Each row was made from one walk, in order. Every step used is in the known rows, and no mark comes twice. Write each row's walk.
Known rows:
zasasom -> refe -> furaf -> bova -> zevam: [ 2.65  1.07  0.83  1.81 -0.58  0.65  1.88 -0.50  1.01  0.81 -0.16  1.71
 -0.53 -2.09  3.27  0.51 -0.13 -0.36 -2.72 -1.36 -0.87 -0.07  0.81 -5.11
 -1.17]
maleb -> zasasom -> refe -> furaf: [-0.15 -1.06 -0.07 -0.14  0.01 -3.50 -3.72  1.47  3.69 -1.10  2.59  2.06
 -1.87 -9.08 -3.43  2.56  0.30 -0.59  0.80  3.38 -0.81 -0.07  0.20  3.15
  1.42]
zasasom -> refe -> furaf -> bova -> zevam -> kuni -> vomu -> maleb: [-2.40  0.19 -0.28  1.52  1.28  2.00 -2.69 -0.13 -4.54  0.40 -1.34  0.57
  0.66  1.28  0.59 -0.51  2.65  0.30 -0.59 -1.09  0.93  0.24  0.34  2.93
 -0.49]
zasasom -> refe -> furaf -> bova -> zevam -> kuni -> tekisi: [-2.40 -0.45 -0.92 -6.00  0.22  0.12  1.26 -1.76  0.71 -0.50 -0.53 -2.21
  1.70  0.62  2.91 -1.42 -2.22  0.36  0.51 -2.54 -0.48  0.72 -2.59 -4.66
 -0.35]
zasasom -> refe -> furaf -> bova: [ 3.02  1.18  2.63  2.16 -0.24 -0.58 -3.31  1.38  2.71  0.70  0.99  1.78
 -1.41 -4.46 -2.99  3.50  0.55 -1.11  0.51  1.10 -1.10  0.16  0.76 -5.56
 -0.67]
zevam -> kuni -> tekisi: [-2.83 -1.21 -1.49 -4.89  0.15  0.23  2.02 -1.07  1.66 -0.84 -0.75 -2.89
  1.44  4.87 -1.88 -0.62 -2.97 -0.45  3.08  1.77  0.42  0.60 -2.04 -1.78
  0.61]
zasasom -> refe -> furaf -> bova -> zevam -> kuni: [ 1.09  0.87 -0.43 -2.50 -0.15 -0.10 -0.04 -0.29  0.81  0.37 -0.55 -3.38
  1.14 -1.43  4.43 -1.22 -1.27  1.38 -3.43 -3.63 -0.71 -0.20 -1.27 -6.44
 -0.58]
riro -> bova -> zevam -> kuni: [-0.27  1.04 -1.46 -5.33 -0.43  0.84  6.14 -0.88 -0.20  0.39 -2.63 -4.35
  1.40  3.08  6.38 -1.63 -2.68  1.03 -3.11 -3.83  0.36 -0.33 -0.17 -5.01
 -1.78]
zevam -> kuni: [ 0.48 -0.08 -1.14 -1.15 -0.20 -0.17  0.38  0.55  2.20 -0.22 -0.60 -4.07
  0.75  2.58 -1.52  0.00 -2.08  0.49 -0.35  1.70  0.33 -0.24 -0.66 -2.88
  0.63]
vomu -> refe -> furaf -> bova: [ 2.87  1.85  3.09  2.40  0.08  0.51 -3.46  1.56  2.82  0.86  0.14  2.55
 -1.44 -4.79 -3.73  3.65  0.14 -1.25  1.95  1.17 -0.82  0.00  0.74 -2.06
 -0.89]
refe -> furaf -> bova -> zevam -> kuni: [ 1.03  1.87 -0.23 -2.70 -0.44  0.49  2.08 -0.31  0.03  0.78 -1.01 -2.89
  1.23  1.52  3.93 -1.21 -1.13  1.17 -3.30 -3.44 -0.46 -0.42 -0.84 -7.25
 -0.89]
vomu -> kuni -> tekisi: [ 0.79 -1.43  0.17 -2.98 -1.72  1.65  3.44 -1.63 -0.59 -0.96 -0.68  1.82
 -0.03  6.01 -4.03  0.32 -0.92 -1.72  4.92  3.63  0.29  0.88 -1.58 -0.06
  0.63]
refe -> furaf -> bova -> zevam -> kuni -> tekisi: [-2.40  0.50 -0.64 -6.15 -0.09  0.58  3.15 -1.81 -0.12 -0.17 -1.02 -1.76
  1.82  3.43  2.49 -1.43 -2.07  0.14  0.74 -2.34 -0.22  0.44 -2.15 -5.51
 -0.53]
vomu -> maleb -> zasasom -> refe: [-0.68 -4.09  0.12  1.72  1.18 -2.04 -3.62  1.99  2.39 -1.77  2.52  0.67
 -1.72 -3.34 -2.64  1.05  1.44 -0.45  1.51  2.45  0.30  1.07  0.35  9.18
  1.81]
furaf -> bova -> zevam: [ 3.42  0.97  1.01  3.28 -0.88  1.77  5.00 -0.41  0.76  1.13 -0.89  0.90
 -0.21  4.81  3.01 -0.17 -0.48 -0.80 -2.43 -1.24 -0.14  0.22  1.56 -5.11
 -1.46]
refe -> furaf: [ 0.41  1.32 -0.12  0.43 -0.55 -0.79 -0.39  0.60  1.88  0.06  0.10  2.64
 -1.45 -4.12 -4.38  2.95 -0.33 -1.17  0.90  5.60 -0.19 -0.78  1.00 -1.82
  0.36]
maleb -> vomu: [ 1.71 -1.63  0.03  2.02  0.31 -1.14  3.89  0.59 -2.57 -0.48  1.98  0.63
 -1.46  4.56 -3.77  1.26  0.42 -0.44  1.76  3.98 -0.24  0.27  1.19  2.41
  1.96]
maleb -> zasasom -> refe -> furaf -> bova -> zevam -> kuni -> vomu: [-0.82  0.86 -0.79  1.46 -0.22 -0.80 -1.58 -0.35 -0.74  0.64  0.36 -0.61
  1.27  0.59  1.53 -0.78  0.55  0.52 -1.61 -3.42 -0.20 -0.02  0.15  0.05
 -0.36]
vomu -> kuni -> zevam: [ 1.35 -0.65  0.16  1.04 -2.27  0.43  4.43 -2.14 -0.19 -0.80 -0.33  3.25
 -0.67  3.75 -0.41 -4.79 -0.71 -0.29  0.80  3.27  0.59 -1.12 -0.98 -0.90
  0.73]
kuni -> zevam -> bova: [-0.89 -0.44  0.79 -0.95 -0.80 -0.73  4.77 -1.14  2.28  0.84  0.78 -1.97
 -0.22  2.51  3.47 -3.06 -1.96  0.64  0.58 -0.04  0.74 -1.64  1.13 -5.67
 -0.70]
kuni -> vomu: [ 0.22  0.62 -0.81  6.95 -0.69  1.28  0.71 -0.23  0.37  0.96 -0.74  2.56
 -0.29  4.85 -5.28  2.08 -0.16 -2.09  1.95  5.48  0.97 -0.23  2.58  1.88
 -0.22]

Which walk is each row?
[-1.40  1.44 -1.33  1.20  0.32  0.70 -2.85 -0.76  0.74  0.21 -1.33  1.66
  0.21 -6.45 -0.85  0.83 -1.08  0.03  0.45  1.82  0.01 -0.84 -0.06  3.46
 -0.11]
bova -> zevam -> kuni -> vomu -> refe -> furaf
[ 1.44  2.45  2.22  2.15  0.17  0.80 -4.64  1.02  1.15  1.21 -0.41  0.69
 -0.13 -3.15 -3.22  2.54  0.24 -0.53  1.58 -0.61 -0.54 -0.13  0.19 -2.19
 -1.04]
zevam -> kuni -> vomu -> refe -> furaf -> bova
[ 0.23  0.03 -2.16 -1.74 -0.37  0.72  3.56 -0.80  0.79 -0.05 -1.38 -3.82
  1.40  3.41  3.66 -2.14 -2.35  1.18 -3.08 -0.92  0.19 -0.44 -0.70 -3.42
  0.02]
bova -> zevam -> kuni
[-2.49  1.22  0.01  1.16  0.94  2.44 -0.90 -0.09 -5.44  0.69 -1.85  0.95
  0.81  4.14  0.04 -0.34  2.86  0.07 -0.36 -0.86  1.15  0.03  0.73  2.27
 -0.81]
refe -> furaf -> bova -> zevam -> kuni -> vomu -> maleb
[ 0.49  0.46 -0.13  4.78  0.62  2.51 -2.28 -0.46  1.33  0.75 -1.67 -0.60
  0.94  0.08 -0.12  0.00 -1.44 -0.14  0.78 -1.00  0.41  0.07  0.17  3.85
 -0.82]
furaf -> bova -> zevam -> kuni -> vomu -> refe
[ 0.49 -0.21 -0.41  0.84 -0.09 -1.56 -3.22  0.52  3.24 -0.43  0.94  1.83
 -1.60 -8.72 -3.59  2.95 -0.65 -0.79  0.53  5.25 -0.67 -0.37  0.36 -0.53
  0.87]
zasasom -> refe -> furaf
[ 1.67  2.07  0.92  3.91 -0.36  2.00  1.21 -0.88 -0.09  1.44 -1.24  3.42
 -0.11 -0.83  2.06  0.72  0.11 -0.83 -1.12 -1.17 -0.27 -0.23  1.43 -1.40
 -1.63]
kuni -> vomu -> refe -> furaf -> bova -> zevam
[ 4.96 -1.27  0.98 -0.03 -1.86  0.32  3.94 -0.21 -5.10 -0.78  1.12  1.65
 -1.48  5.94 -4.04  0.42  1.68 -0.24  2.70  3.03 -0.45  0.38 -0.32  1.38
  1.81]
maleb -> vomu -> kuni
[ 0.74  0.20 -0.17 -3.33 -0.03 -1.59 -0.33  0.39  1.18 -0.23  0.81 -3.11
  0.95 -1.67  4.53 -1.62 -0.56  1.61 -3.15 -5.20 -0.86  0.10 -1.43 -3.40
 -0.07]
maleb -> zasasom -> refe -> furaf -> bova -> zevam -> kuni
[-0.86  0.95 -2.39  3.14 -0.52  1.62  2.24 -1.43 -1.21  0.87 -1.79 -1.20
  1.66  5.94  0.77 -1.23 -1.13  0.06 -1.48  0.31  0.88 -0.42  0.84 -0.60
 -0.47]
bova -> zevam -> kuni -> vomu
[-0.84 -2.58  0.10  1.47  1.16 -0.99 -3.12  1.08 -0.30 -0.82  1.61 -0.72
  0.05 -0.10  1.47 -1.06  2.02  0.47 -0.68 -3.14  0.21  1.16 -0.15  6.48
  0.54]
furaf -> bova -> zevam -> kuni -> vomu -> maleb -> zasasom -> refe
[-0.02  0.35  0.99  2.45  0.24  0.29  0.02  0.04 -1.97  0.43  0.41  3.23
 -0.47 -0.29  2.76 -0.14  2.67 -0.38 -1.94 -2.93 -0.17  0.47  1.20  2.07
 -0.95]
kuni -> vomu -> maleb -> zasasom -> refe -> furaf -> bova -> zevam
[ 1.01  1.42  0.03 -2.04  0.17  0.93 -0.13 -0.21  1.02  0.45 -1.26 -2.87
  1.09 -1.68  3.77 -1.06 -1.59  1.30 -2.24 -3.62 -0.53 -0.30 -1.19 -3.75
 -0.68]
vomu -> refe -> furaf -> bova -> zevam -> kuni
[ 1.55 -2.31  0.40  3.31  1.32  0.05 -0.42  0.76  0.55 -0.83  1.17  1.07
 -1.66 -2.08 -4.02  1.74 -0.87 -0.47  3.35  4.03 -0.22  0.39  0.42  8.61
  1.80]
maleb -> vomu -> refe
[-0.68 -0.31  0.04 -3.62  0.76 -0.87 -0.99  0.73 -0.97 -0.37  0.48 -2.83
  0.80 -1.21  4.51 -1.87  0.99  1.78 -2.85 -5.24 -0.36  0.37 -1.45 -0.57
 -0.03]
vomu -> maleb -> zasasom -> refe -> furaf -> bova -> zevam -> kuni
[-1.44 -1.63  0.11 -0.82  0.81 -2.80 -4.61  1.67  1.51 -1.43  2.21  2.50
 -1.91 -8.45 -3.37  2.24  1.77 -0.40  1.33  3.17 -0.31  0.24  0.14  6.08
  1.57]
vomu -> maleb -> zasasom -> refe -> furaf
[-3.01 -0.85 -1.30 -1.44  0.81 -2.02 -3.76  0.34 -0.84 -0.89  1.18  1.21
 -0.20 -6.22  0.47 -0.21  1.71  0.68 -0.95 -0.36 -0.08  0.02 -0.44  5.92
  0.97]
bova -> zevam -> kuni -> vomu -> maleb -> zasasom -> refe -> furaf
[-3.02 -0.56 -0.95  2.46  1.22  2.21 -1.41  0.37 -3.67 -0.03 -1.63 -0.27
  0.51  5.65 -3.36  0.12  1.93 -0.36  1.41  2.89  1.83  0.12  0.88  5.61
  0.31]
zevam -> kuni -> vomu -> maleb
[-2.92 -1.01 -0.71 -1.04  0.95 -2.63 -5.81  1.23 -0.14 -1.04  1.68  0.87
 -0.62 -6.88 -2.81  1.05  1.82  0.27  0.82  1.35 -0.04  0.04 -0.37  6.09
  1.30]
zevam -> kuni -> vomu -> maleb -> zasasom -> refe -> furaf
[-0.25  0.57  2.21  0.53  0.69 -1.21 -5.63  1.84 -0.57  0.21  1.45  0.68
 -0.36 -2.58 -2.29  1.75  2.80 -0.02  0.84 -2.33 -0.44  0.53  0.02  0.57
 -0.23]
zevam -> kuni -> vomu -> maleb -> zasasom -> refe -> furaf -> bova
[ 1.18 -0.96  1.50 -3.02 -1.69 -0.77  6.13 -1.72 -2.84  0.29  1.56 -1.27
 -0.48  4.96  3.46 -4.01 -0.27  1.42  1.59 -1.53  0.20 -1.30  0.07 -4.49
  0.22]
maleb -> vomu -> kuni -> zevam -> bova
[-3.37 -0.93 -0.35 -2.39  0.77 -0.50  2.52  0.88 -3.30 -0.54 -0.32 -0.08
  0.31  4.67  2.23 -1.17  2.28  0.09  0.02 -3.74  1.33  0.67  1.00  8.68
 -0.65]
riro -> bova -> zevam -> kuni -> vomu -> maleb -> zasasom
